Each row was made from one walk, in order. Every step used is in the known rows, and no mark comes twice. Write each row's walk.
In the rows, 128 means zero.
Known rows:
kago/fitiv/gama: [161 133 106 105 130 144 127 104 101 148  77 137 148 152 135 142 179 120
 212 142 165 129 152 117 123]
fitiv/ludof: [109 140 120  99 121 119 117 101 112 126 114 156 135 143 138 154 161 123
 144 155 149 147 138 128 136]
tatuf/ludof/gama: [163 115  96  99 126 144 140 108  84 140 135 129 169 138 132 150 128 128
 158 146  98 112 121 136 127]
kago/fitiv/ludof/fino: [ 87 152 112  95 133  97  67  86 124 123  95 136 100 158 138 144 182 140
 166 159 169 162 158 100 127]
rabeput/boseg/fitiv/gama: [127 139 110 108 101 116 137  99 132 148 108 147 191  98 120 138 124 132
 140 130 146 136 155 119 128]
tatuf/ludof/livor: [136  68 113 125 141 152 117 118  52 123  97 143 174 137 142 122 162  94
 176 139 105 126 124 130 110]
boseg/ludof/tatuf: [122 153 134 151 105 151 114 121 100 120 136 130 170 149 138 144  99  91
  79 125 105 132 147 149 120]
fitiv/ludof/tatuf: [ 64 166 122 107 111 125  96  96 124 123 129 144 136 148 141 152 121 140
 114 161 141 150 135 124 134]
boseg/fitiv: [134 123  99 123 129 137 169 127 125 135 142 134 168 127 104 122 136 117
 123 138 129 123 156 148 122]
gama/fitiv/ludof: [107 167 121  95 116 113 127  95 112 120  97 148 138 135 158 146 204 153
 179 157 156 183 152 143 141]
kago/fitiv: [149 121 109 108 127 132 139 121  93 130 104 126 142 152 131 133 177 131
 194 160 155 130 155 143 122]
fitiv/gama: [149 124 113 126 132 139 144 101 104 154  93 149 162 141 131 148 159 110
 166 134 150 108 132 117 129]
tatuf/ludof/fino: [101 118 116 125 139 121 108 106  80 131 108 134 151 152 129 134 136 108
 133 154 124 122 131  97 108]
tatuf/ludof/rabeput/boseg: [135 106 138  84 113 116 121 107  63 131 107 164 172 121 108 131 102 128
 159 159 126 121 129 107 115]
gama/ludof/tatuf: [ 66 156 127 131 108 131 114  94 113 114 132 153 159 154 117 155 110 117
 130 164 145 137 145 141 120]
moki/ludof: [153 108 102 117 139 150 154 137  75 133 122 147 162 141 141 139 160  92
 126 159 109 106 148 148 130]
pada/ludof/gama/fitiv: [159 133  95 133 138 142 151  98  94 127 113 132 184 137 145 129 197 150
 146 135  98 169 137 179 151]
rabeput/boseg/fitiv: [119 134 115 110 101 112 143 121 125 132 133 136 180  95 103 126 118 141
 123 146 132 137 158 147 125]
moki/ludof/gama/fitiv: [185 137  84 104 142 142 161 120  89 132 124 124 165 128 154 135 189 154
 153 153  87 137 154 172 153]
rabeput/boseg/fitiv/ludof/goped: [ 95 114 142  79 102  75  95  86 121 126 100 160 142  98 101 123 130 136
 143 146 157 166 164 127 133]
boseg/ludof: [161 124 133 139 111 147 129 126  83 128 117 143 173 146 138 145 141  77
 110 122 120 127 148 153 119]
tatuf/ludof: [135 111 115 108 117 144 143 127  60 137 113 143 171 146 137 141 140  95
 158 155 123 124 129 121 112]
boseg/fitiv/ludof: [102 144 105  91 118 121 140 110 141 130 134 150 141 126 123 138 140 124
 113 135 140 153 153 129 130]
rabeput/boseg/ludof: [151 135 149 128  85 117 106 114  84 120 107 149 187 112 139 153 130  95
 112 130 125 141 149 152 123]
moki/ludof/goped: [162  67 122 114 153 125 138 125  48 132  94 151 140 134 116 120 168  82
 146 158 121 103 156 144 132]
tatuf/ludof/rabeput/boseg/fitiv: [129 115 126  80 109 126 142 115  92 136 130 154 183 106  91 115  83 131
 134 141 114 138 149 110 113]
pada/ludof/gama: [163 107  90 138 142 149 132  99  93 132 123 142 182 141 126 141 150 120
 116 127  95 128 114 165 144]
ludof/rabeput/boseg/fitiv/gama: [142 127 117  94 120 121 138  92 135 147 115 161 179 100  84 121 100 143
 142 118 142 124 157 102 128]
fitiv/gama/ludof: [118 142 122 121 120 132 132  82 111 135  93 173 165 149 124 167 149  96
 179 132 169 132 140 118 121]
ludof/livor: [135  71 109 141 146 142 119 113  86 116 100 140 159 133 125 122 176 113
 167 140 117 114 132 157 125]

Which walk is each row?
[170 160 129 119  85 112 111  98 108 120 111 129 193 102 153 150 162 156
 145 125 110 172 161 181 147]
rabeput/boseg/ludof/gama/fitiv
[132 100 112 115 136 143  98  78 100 120  58 161 154 150 135 141 200 101
 244 127 161 154 158 132 117]
kago/fitiv/gama/ludof/livor
[138 120 123  76 111 131 142 100 102 151 106 165 188 105 104 123  88 126
 154 125 124 131 146  82 111]
tatuf/ludof/rabeput/boseg/fitiv/gama
[ 76 171 121 130 108 136 112  78 124 128 113 162 167 158 130 163 111 110
 148 140 156 136 140 112 117]
fitiv/gama/ludof/tatuf
[ 80 145 119 113 137  83  74  85 126 127 112 149 114 149 131 148 161 130
 117 146 156 138 140  99 129]
fitiv/ludof/fino
[106 107 109 162 153 122  95 101  86 127 103 147 161 155 126 129 161  95
  97 136 122 139 132 121 123]
pada/ludof/fino
[ 78 175 120 110 133  86  90  78 126 121  93 141 120 148 146 140 198 158
 151 154 160 185 157 114 139]
gama/fitiv/ludof/fino
[125 117 121  95 116 115 145 110 127 131 135 152 173  99  74 112  98 148
 125 138 129 123 157 133 128]
ludof/rabeput/boseg/fitiv
[109 124 118 108 133 121 103  91  97 111  80 151 142 133 159 127 218 147
 197 147 137 193 152 155 140]
gama/fitiv/ludof/livor
[ 74 152 103 108 134  93  98  96 159 128 132 140 122 137 111 132 141 135
  89 130 144 149 161 102 125]
boseg/fitiv/ludof/fino
[180 114 137 124 133 146 128 119  90 127 119 156 158 147 105 131 115  85
 107 109 114 119 149 137 123]
boseg/ludof/rabeput
[147 126  97 122 129 145 165 110 136 153 120 141 170 129 113 130 137 110
 141 114 138 123 154 114 125]
boseg/fitiv/gama
[114 143 115  80 114 120 106 106 108 125  98 143 118 151 142 151 182 136
 190 161 164 167 154 129 129]
kago/fitiv/ludof
[170  94 112  98 156 144 153 132  73 129 123 156 155 146 112 123 134 104
 123 149 105  97 144 129 132]
moki/ludof/rabeput
[104 131 129  83 105 104 135  92 134 116 133 173 179 108  66 130  91 137
 134 134 150 141 165 136 121]
gama/ludof/rabeput/boseg/fitiv
[138  73 136 106 134 124 134 107  44 137  87 148 149 147 115 119 149  88
 182 157 137 120 138 117 115]
tatuf/ludof/goped
[121 159 104  73  95 100 105  86 164 130 148 144 161  89 121 148 115 178
 111 137 124 157 147 145 149]
rabeput/boseg/fitiv/ludof/gama
[115 130 140  89 126  95 117  79  94 126  70 154 125 141 133 126 210 141
 200 158 172 185 164 136 143]
gama/fitiv/ludof/goped
[105  96 117 115 137 124  87  93 105 112  96 156 139 134 138 137 182 119
 162 140 131 145 132 138 131]
fitiv/ludof/livor
[135 106 136  94 129 117 110  70  86 138  51 168 132 160 107 137 187 101
 252 145 193 149 167 118 120]
kago/fitiv/gama/ludof/goped
[ 67 194 122 106 107 117 112  90 121 119 114 134 139 147 160 140 162 167
 148 164 145 190 154 137 139]
gama/fitiv/ludof/tatuf
[105 161 146 142  76 123  87 111  93 112 126 138 183 116 145 148  89 114
  82 141 116 144 149 150 123]
rabeput/boseg/ludof/tatuf
[165 145  95 113 129 127 152  98 119 134 127 117 163 132 134 135 186 173
 186 147 122 141 145 171 153]
ludof/gama/fitiv
[183 107  86 109 145 143 147 122  91 137 138 134 158 133 139 148 147 121
 121 146  82  95 134 164 146]
moki/ludof/gama
[147 152  94  73 120 118 100  90 131 130 118 130 122 144 140 156 173 160
 186 153 140 154 147 143 146]
kago/fitiv/ludof/gama
[123 127 127  83 135 114 116  94 114 126 115 167 126 148 103 138 133 130
 143 142 146 134 138 111 131]
fitiv/ludof/rabeput
[132 150  87  82 120 123 134  95 164 140 157 134 144 118 114 145 128 158
 114 126 116 142 147 140 147]
boseg/fitiv/ludof/gama
